Each row was made from one walk, in order. Every step used is in the known rows, and no mark comes twice. Write each row's walk.
Known rows
velu-sadi-gabit-zopu-dase-mivok: [ 16   1  18 -23 -70 -21   4 -50  26 -31 -40  24 -12 -13  26 103  51  -7
  29  -9  87  51  22]
velu-defur-keme-sadi-gabit-zopu-dase-mivok-duro: [ 54  44  67  33 -72 -68 -11  -1   6   7  -4 -28 -91 -75  20  56  60  -4
   9  26  50 -32 -60]
duro-mivok-gabit-zopu-dase: [ 17  23  13   2 -17  62  30 -51 -30 -17 -22  -7  -7   9  76 -15 -46 -52
 -49 -68 -21 -31  98]
zopu-dase-mivok: [ 26  66  22   5 -30  10  63 -41 -26  26 -34 -19 -20 -45  10  10  34 -30
 -14 -21 -19  16  77]
mivok-gabit-sadi-velu-defur: [ 64   5  41  15 -11 -21   4 -63   6 -38  -1 -27   8  12  14 -59  53 -26
  -5 -35  10 -73 -16]
zopu-gabit-sadi: [ 42  47  26 -14  -6 -52  53 -51  -8  34  -8  21  15  10 -18 -40  57  -2
 -37 -46  11   6  38]
keme-defur: [ 35   1  22  22  16 -63 -31  49 -19  36  22 -28   6   7  12   9  35 -12
  10  31  36 -32 -46]
keme-sadi-gabit-zopu-dase: [ 10  51  25 -15 -62 -27  18   8  33 -46   1  46  -7 -13  34  67  42  -1
  46  23  69  21  28]
keme-sadi-gabit-mivok: [ -7  49  16 -32 -54 -32  -3  -5  44 -47   7  43 -15 -19  38  43  38  25
  54  40  66   8 -14]
duro-mivok-gabit: [-10  -2   9  -8   2  61   1 -48 -17  -2  -7 -31  13  10  65 -36 -62 -24
 -28 -55 -30 -21  56]
velu-defur-keme: [  47   16   42   19  -26  -76  -61   19  -11   20   15  -62  -65  -36
  -21   32   30   21  -10   19   20  -24 -105]
keme-sadi-gabit-zopu: [ -2  32  20 -14 -58 -24   6   9  43 -48   9  45  -7  -7  33  61  39   5
  52  30  77  16   9]
zopu-dase-sadi-gabit: [ 14  74   0 -36 -36   8  39 -56   5  20 -37  -1  45 -24 -14   5  56  15
  24 -32   8  31  87]
defur-keme-sadi-velu: [ 37  44  27  17 -19 -89 -44  92  19  13  30 -25 -27 -36  -4  66  32   9
  56  45   5 -25 -66]
dase-mivok: [-19  16  16  12 -28  27  38 -57   2  30 -17 -32 -33 -42  15 -12  33 -20
   8  -2   6   0  29]
gabit-zopu-dase-mivok: [ 46  60  17  26 -54  16  78 -34 -26 -15 -38  33 -57 -25  30  37  47 -68
 -40 -27  23 -19 100]
sadi-gabit-zopu-dase: [  3  47   7 -16 -70   7  29 -67   5 -61 -41  48 -11 -11  26  51  39  -4
  -6   3  84  17  49]
velu-defur-keme-sadi-gabit: [  39   29   52    6  -47  -89  -67   24   12    4   23  -50  -58  -41
  -10   55   43   34   23   36   49   -9 -112]
velu-defur: [ 38  -7  33   8 -29 -51 -39 -16  -4  -5  14 -44 -34 -16 -15   1  20   7
  -8  10  26 -12 -58]
keme-sadi-gabit-zopu-dase-mivok: [  4  57  30 -11 -72 -18  31 -11  34 -36  -4  35 -18 -27  39  63  54  -7
  49  22  71  21  37]
dase-zopu-gabit-sadi: [ 27  31  31  31 -36 -16  50 -41   5  27 -22  28   1 -21 -16 -14  75 -20
 -34 -63  28  -8  76]
velu-defur-keme-sadi-gabit-mivok: [  45   45   49    1  -55  -92  -61   13   10   -6   18  -36  -78  -47
    0   52   51   33   13   39   54  -26 -113]
gabit-mivok-dase-sadi-velu: [ 32  56 -21  -8 -23  -2  39 -65  -2 -17 -26  23 -46 -28  24 -19  54  -4
   7   0  20 -83  61]
defur-keme: [ 14  33  13  15   5 -36 -31  48 -10  35   2 -25 -44 -30  -9  45  14  19
  -3  13 -10 -18 -68]
zopu-gabit: [ 16  48  18  -8 -39 -39  29 -18  -4  38 -10  -1  -4  -9   0 -20  37   8
 -51 -40  13  10  46]

Write each row's walk
[ 62  52  56  12 -62 -90 -43  22   0  -6  11 -33 -72 -45  -2  71  55  13
   6  26  53 -14 -78]
velu-defur-keme-sadi-gabit-zopu-dase
[ 16  41  28  45 -70   2  59 -38  10  17 -41  50 -47 -59  28 -15  66 -26
 -56 -54  32 -45  89]
dase-zopu-gabit-mivok-duro
[ 42  87   3 -12 -57 -47  55 -63  -3  23 -27  13 -33 -30  15 -33  76   3
 -41 -36  29 -50  90]
zopu-gabit-mivok-dase-sadi-velu
[ 35  30  53  29 -37  -6  27 -86   2  15 -15 -63 -46 -46  20 -38  77 -31
   2 -22  13 -58 -11]
dase-mivok-gabit-sadi-velu-defur-keme
[ 17  21  37  21 -29  24  51 -97   7   5 -21 -40 -20 -31  28 -53  66 -40
   6 -30   6 -48  32]
dase-mivok-gabit-sadi-velu
[ 39  22  14  45 -18 -10  65 -54 -15   9 -25   5 -22 -25  -3  -3  62 -22
 -14 -37  28 -53 102]
mivok-dase-zopu-gabit-sadi-velu
[-16  20 -19 -12  -8  41  39 -84   8  20 -29 -13   9 -18  -2  -7  48  31
  37 -19  33 -23  74]
mivok-dase-sadi-gabit
[ 75  57  13  13 -62 -25  44 -25  -7 -21 -24  19 -18 -15   1  26  67 -55
  -7 -26  33 -34  95]
gabit-zopu-dase-sadi-velu-defur
[ 45  53  21  19 -51  50  49 -47  -6 -15 -38   4 -27  -6  48 -21  58 -41
 -53 -81   8 -64  83]
mivok-gabit-zopu-dase-sadi
[  51   12   36    8  -47 -101  -37   55   41  -36   47  -23    7  -16
    1   31   34  -12   80   52   34  -16  -26]
keme-sadi-velu-defur
[  4   4  10   3 -13  64  18 -51 -21 -18 -14  -8  -7  13  76 -21 -50 -47
 -43 -61 -13 -36  78]
duro-mivok-gabit-zopu
[ 32  69  -1 -21 -16   7  44 -26  -6  40 -27  -9  37 -21 -18  -6  46  -2
  12 -43 -26  15  92]
zopu-dase-sadi
[ 11  67  26  13 -38 -42 -17  34  15   6  -3   6 -69 -55  20  81  55  31
  30  27  44 -30 -45]
defur-keme-sadi-gabit-mivok-dase-zopu
[ 44  46  23  41 -54  28  96 -38 -21 -13 -47  49 -64 -41  47  26  41 -79
 -39 -26  18 -37 107]
gabit-zopu-dase-mivok-duro
[-12  -9  -4  16  13  58  31 -49 -31  11 -14 -14  -4  -9  43   3 -55 -27
  -9 -38 -16 -18 107]
duro-mivok-dase-zopu
[  76   54   43   -1  -28 -112   18  -34   -3   24    4  -12    4   -8
  -30  -25   75   -4  -18  -20   25  -18    1]
zopu-gabit-sadi-velu-defur-keme
[-27  49 -20 -53 -46  23  10 -95  44   7 -29  14  33 -22  -4 -24  74  41
  49 -15  52  -2  44]
dase-sadi-gabit-mivok
[ 15  23  10  45 -24  18  60 -42 -20  25 -30   0 -42 -33   8   7  47  -9
 -37 -47  23 -41 102]
mivok-dase-zopu-gabit
[ 51  61   1   7 -43  14  65 -23 -12  -5 -34  40 -17  -9   9  25  55 -49
 -20 -42  18 -20 110]
gabit-zopu-dase-sadi
[-12  23  31  23 -42  55  41 -79   4  22 -27 -48 -43 -42  43 -39  47 -25
 -20 -38   2 -35  33]
dase-mivok-gabit
[-24  44  -4 -39 -58   0  -1 -85  21 -62 -32  44 -22 -19  33  16  33  33
   5  27  80  -2 -11]
sadi-gabit-mivok
[ 58  45  27  -9 -19 -83  42 -46   1  14  -1  12  31   8 -22 -40  64 -13
 -14 -28  19  -8  45]
zopu-gabit-sadi-velu
[ 18  77   3 -24 -44  19  62 -71   9  12 -51  29  19 -46  16  -9  56   4
  15 -29   8  -3  94]
zopu-dase-sadi-gabit-mivok-duro
[  30   19   48   24  -38    7   37 -103    6    3  -16  -54  -31  -35
   23  -53   72  -38    3  -26   15  -52   12]
dase-mivok-gabit-sadi-velu-defur
[ 31   3  18  17  -4   0  32 -74 -29   6  -7 -25   3  -9  25 -13 -21 -36
  -7 -39   2 -31 103]
duro-mivok-dase-zopu-gabit-sadi-velu-defur
[ 37   5  31  -1   8   0 -14 -56 -18  -9   5 -46  11   7  42 -34 -31 -30
  -6 -39 -21 -45  11]
duro-mivok-gabit-sadi-velu-defur-keme
